Every row comes from one small tree of marks. The marks that hang from a mark follow it in brackets, in alphabetical order. Every link used is in the known rows. Which tree was each row made from?
Known rows
sude(lasop(nonal(defuv(nusa(peda)) taran))): [  52  -61   11  -40   59   66 -107   -6  -49    1  -72  -37   43   23
  -31   44   25   47  -34    7  -57  -20   -4]
rivu(mibugu): [ -8  18   0   8   7  38 -12   0  10   3  -4 -14  10   9 -12   1   9  19
   8   8 -20  13  11]
nonal(defuv(nusa) lasop taran): [ 42 -38 -24   9  65  38 -60 -10  -1  34 -70 -45  39  35  -2  -4   7  67
 -18 -19 -51   4 -18]
sude(lasop(nonal(defuv))): [ 23 -32   3 -52  25  37 -55 -14 -53 -20 -19 -26  10  25 -17  -3   9   6
 -41   3 -31  -3  23]
gifos(sude): [  7   4 -10 -24  -2  23   0  -3   6  22  14 -23  10  14 -15   5   4  25
  12  10  37  18 -21]
peda(nusa(defuv lasop(nonal sude))): [ 25 -36 -38 -25   8  32 -82 -12  -7  27 -23 -50  50  -9 -21  -5  20  31
   2   6  74  10   3]
gifos(mibugu sude(lasop(nonal(defuv(nusa) taran)))): [ 48 -47  25 -93  18  53 -61   1 -24  41 -28 -46  20  49 -27  25  37  43
 -14   7  -3  39 -57]
sude(lasop(nonal(defuv taran))): [ 50 -36  11 -48  35  43 -68 -30 -40  -9 -37 -28  29  38 -10  -5  11  14
 -57 -23 -47 -12   9]
taran(sude(lasop(nonal(defuv(nusa))))): [ 17 -29  -5 -22  31  64 -76  -2 -82 -14 -17 -48  13  21 -39  24  20  39
 -54  16 -35  -1  14]
defuv(nusa(lasop(sude) peda)): [ 16 -34 -26   4  41  42 -63  14  12  39 -30 -30  52  -3 -38  34  10  47
  18  47  40   3  -4]
lasop(nonal(defuv(nusa) taran) sude): [ 85 -17 -24 -34  27  79 -73 -10 -16  49 -57 -47  39  24 -43   9   8  28
 -23 -32 -12  15 -27]
defuv(nusa(lasop(nonal(taran)) peda)): [ 56 -43  -7 -21  65  44 -98  -5 -11  23 -61 -32  52  -7 -41  44   2  50
  -7  31   0 -13 -26]
taran(sude(lasop(nonal(defuv)))): [ 10 -11   2 -33  24  42 -61 -19 -70 -33  -3 -49  11  37 -23   2  10  11
 -71  -7 -35 -17  34]
nusa(defuv peda): [  5 -26  -6  -5  30   1 -54  -2  14  -3 -28 -34  51  13  -5  30  13  47
  -4  -3  33 -37  14]
nonal(defuv lasop taran(sude)): [ 26   0 -19  13  56  23 -52 -31   0  -2 -39 -67  41  65   8 -26  -2  44
 -66 -52 -57 -26  12]
lasop(nonal): [ 30   0 -18 -41  12  36 -35  -4 -24  -5  -9 -23  -3  -6 -27   3 -10   7
  -9  -1   8   3   0]
nusa(lasop(nonal) peda): [ 24 -22  -8 -38  47  16 -71  -5 -11  -7 -30 -31  29  -2 -31  23 -10  16
  -9  33  20 -19  10]
sude(lasop(nonal(taran))): [ 34 -31   6 -40  24  45 -57 -22 -37 -16 -20 -15  21  11 -11   9   6  13
 -39  -5 -31  -9   4]
taran(sude): [ -5  20 -19  10  10  29 -19  -9 -14 -12  21 -35  11  17 -15  -1  -3  31
 -32  -9  10 -15  15]
taran(sude(lasop)): [-26  -9  -1   7  11  30 -28 -12 -40 -33  29 -26  13  22  -6   8  12  28
 -45  14 -12 -13  34]

Which tree is each row?
[ 41 -11  -9  -1  43   6 -81 -44 -10   3 -22 -58  73  24 -16   8  -2  41
 -66 -22  33 -37   2]
nusa(defuv lasop(nonal(taran(sude))))
[ 47 -11 -28  -9  44  33 -46 -23  24  32 -55 -54  47  58   6 -32   2  23
 -35 -52 -37  -4   3]
nonal(defuv lasop(sude) taran)
[ 53   4 -25 -53  10  50 -46  -9 -15  20 -25 -46  17  26 -33 -12  -4  -7
 -26 -28   5   9   8]
lasop(nonal(defuv) sude)
[-21 -22  20 -72 -12  13   0   8   4  13  36 -22   1  38  -1   8  29  23
   9  31  39  31 -20]
gifos(mibugu sude(lasop))
[ 58  13 -10 -24  32  47 -65 -34 -27  -3 -26 -60  31  46 -24  -8  -5  22
 -71 -56 -32 -27   2]
lasop(nonal(defuv taran(sude)))
[ 63 -28   2 -41  68  22 -97 -30   1   9 -65 -45  61  37 -22   5  -4  25
 -41 -11 -17 -36  -1]
nusa(lasop(nonal(defuv taran)) peda)
[ 74 -12 -18 -39  40  38 -71 -36   6  37 -44 -45  58  40 -24 -22  -6   5
 -45 -27   7  -4  -5]
nusa(lasop(nonal(defuv taran) sude))
[  9 -15 -20 -10  34  19 -50  -2  27  18 -16 -29  50  14 -20  11   1  19
  -1  26  38 -14  16]
nusa(lasop(sude) peda)
[ 28 -28 -43  -2  42  47 -45  10  -3  42 -53 -51  28  28 -17  -5  10  44
  -3  -4 -19  24  -3]
nonal(defuv(nusa) lasop(sude))
[ 11   6 -22  21  45  24 -41 -22   1  -8 -22 -55  31  38   7 -11  -5  43
 -49 -35 -39 -20   6]
nonal(lasop taran(sude))
[ 15 -37   3 -28  48  62 -99   8 -77 -22 -37 -57  25  23 -43  51  24  46
 -49  23 -46 -23  20]
taran(sude(lasop(nonal(defuv(nusa(peda))))))
[ 68  -7  -7 -43  33  41 -59 -30 -13  11 -43 -37  28  34 -19 -14  -4  17
 -40 -45 -28 -11 -10]
lasop(nonal(defuv taran))
[ 27 -30 -12 -25  34  -6 -62 -21  -8   9 -21 -34  49  -1 -18   6  -2  27
 -20  16  54 -13   6]
nusa(defuv lasop(nonal))
[ 50 -37 -26  -4  68  53 -84   3  16  43 -89 -62  60  43 -16  19  15  59
 -13 -21 -45  -7 -11]
nonal(defuv(nusa(peda)) lasop(sude) taran)
[ 62  -8 -21 -31  27  39 -59 -28   9  31 -28 -32  48  14 -26  -8  -9   5
 -29  -9  26   2  -8]
nusa(lasop(nonal(taran) sude))
[ 59 -14 -33 -40  17  72 -59   7 -29  40 -40 -45  18   9 -50  11   8  20
  -8  -7   6  26 -13]
lasop(nonal(defuv(nusa)) sude)
[ 20 -47 -13   0  65  23 -75   4   0  27 -46 -33  53  18 -28  22   9  61
   0  41   6 -11  -1]
nonal(defuv(nusa(lasop peda)))
[ 27 -22  28 -98  -2  32 -35  -8  -8  15   5 -35  11  39 -11  15  24  14
 -13   1  14  24 -40]
gifos(mibugu sude(lasop(nonal(taran))))
[ 57 -22 -23 -47  33  72 -83  17 -24  31 -60 -53  31  12 -54  35  12  28
  -2   1  -4   3  -6]
lasop(nonal(defuv(nusa(peda))) sude)
[ 34 -28 -17 -35  38  10 -86  -9   7  17 -44 -51  70   7 -31  30   6  19
 -15  12  61 -24  16]
nusa(defuv lasop(nonal sude) peda)
[ 20 -26 -35   9  24  41 -38   5   8  48  -9 -21  40  -5 -32   8   5  39
  12  41  48  25  -9]
defuv(nusa(lasop(sude)))
[ 51 -41 -31 -17  18  39 -95 -29   7  38 -40 -51  71   5 -13  -7  20  39
 -14 -19  57   0 -11]
peda(nusa(defuv lasop(nonal(taran) sude)))
[  29  -28  -22    4   30   28 -101  -36  -20    5  -24  -63   64   12
  -11   -1   17   58  -44  -20   36  -22   -5]
peda(nusa(defuv lasop(nonal(taran(sude)))))
[ 52 -33  -7 -20  45   1 -76 -38   5  18 -40 -36  70  13 -12   3  -1  35
 -34 -10  38 -21  -8]
nusa(defuv lasop(nonal(taran)))
[ 36 -22 -15  29  59  37 -70 -28  -7  32 -26 -48  64  43 -21   1   7  68
 -49  -3  -6 -14 -11]
nonal(defuv(nusa(lasop)) taran(sude))
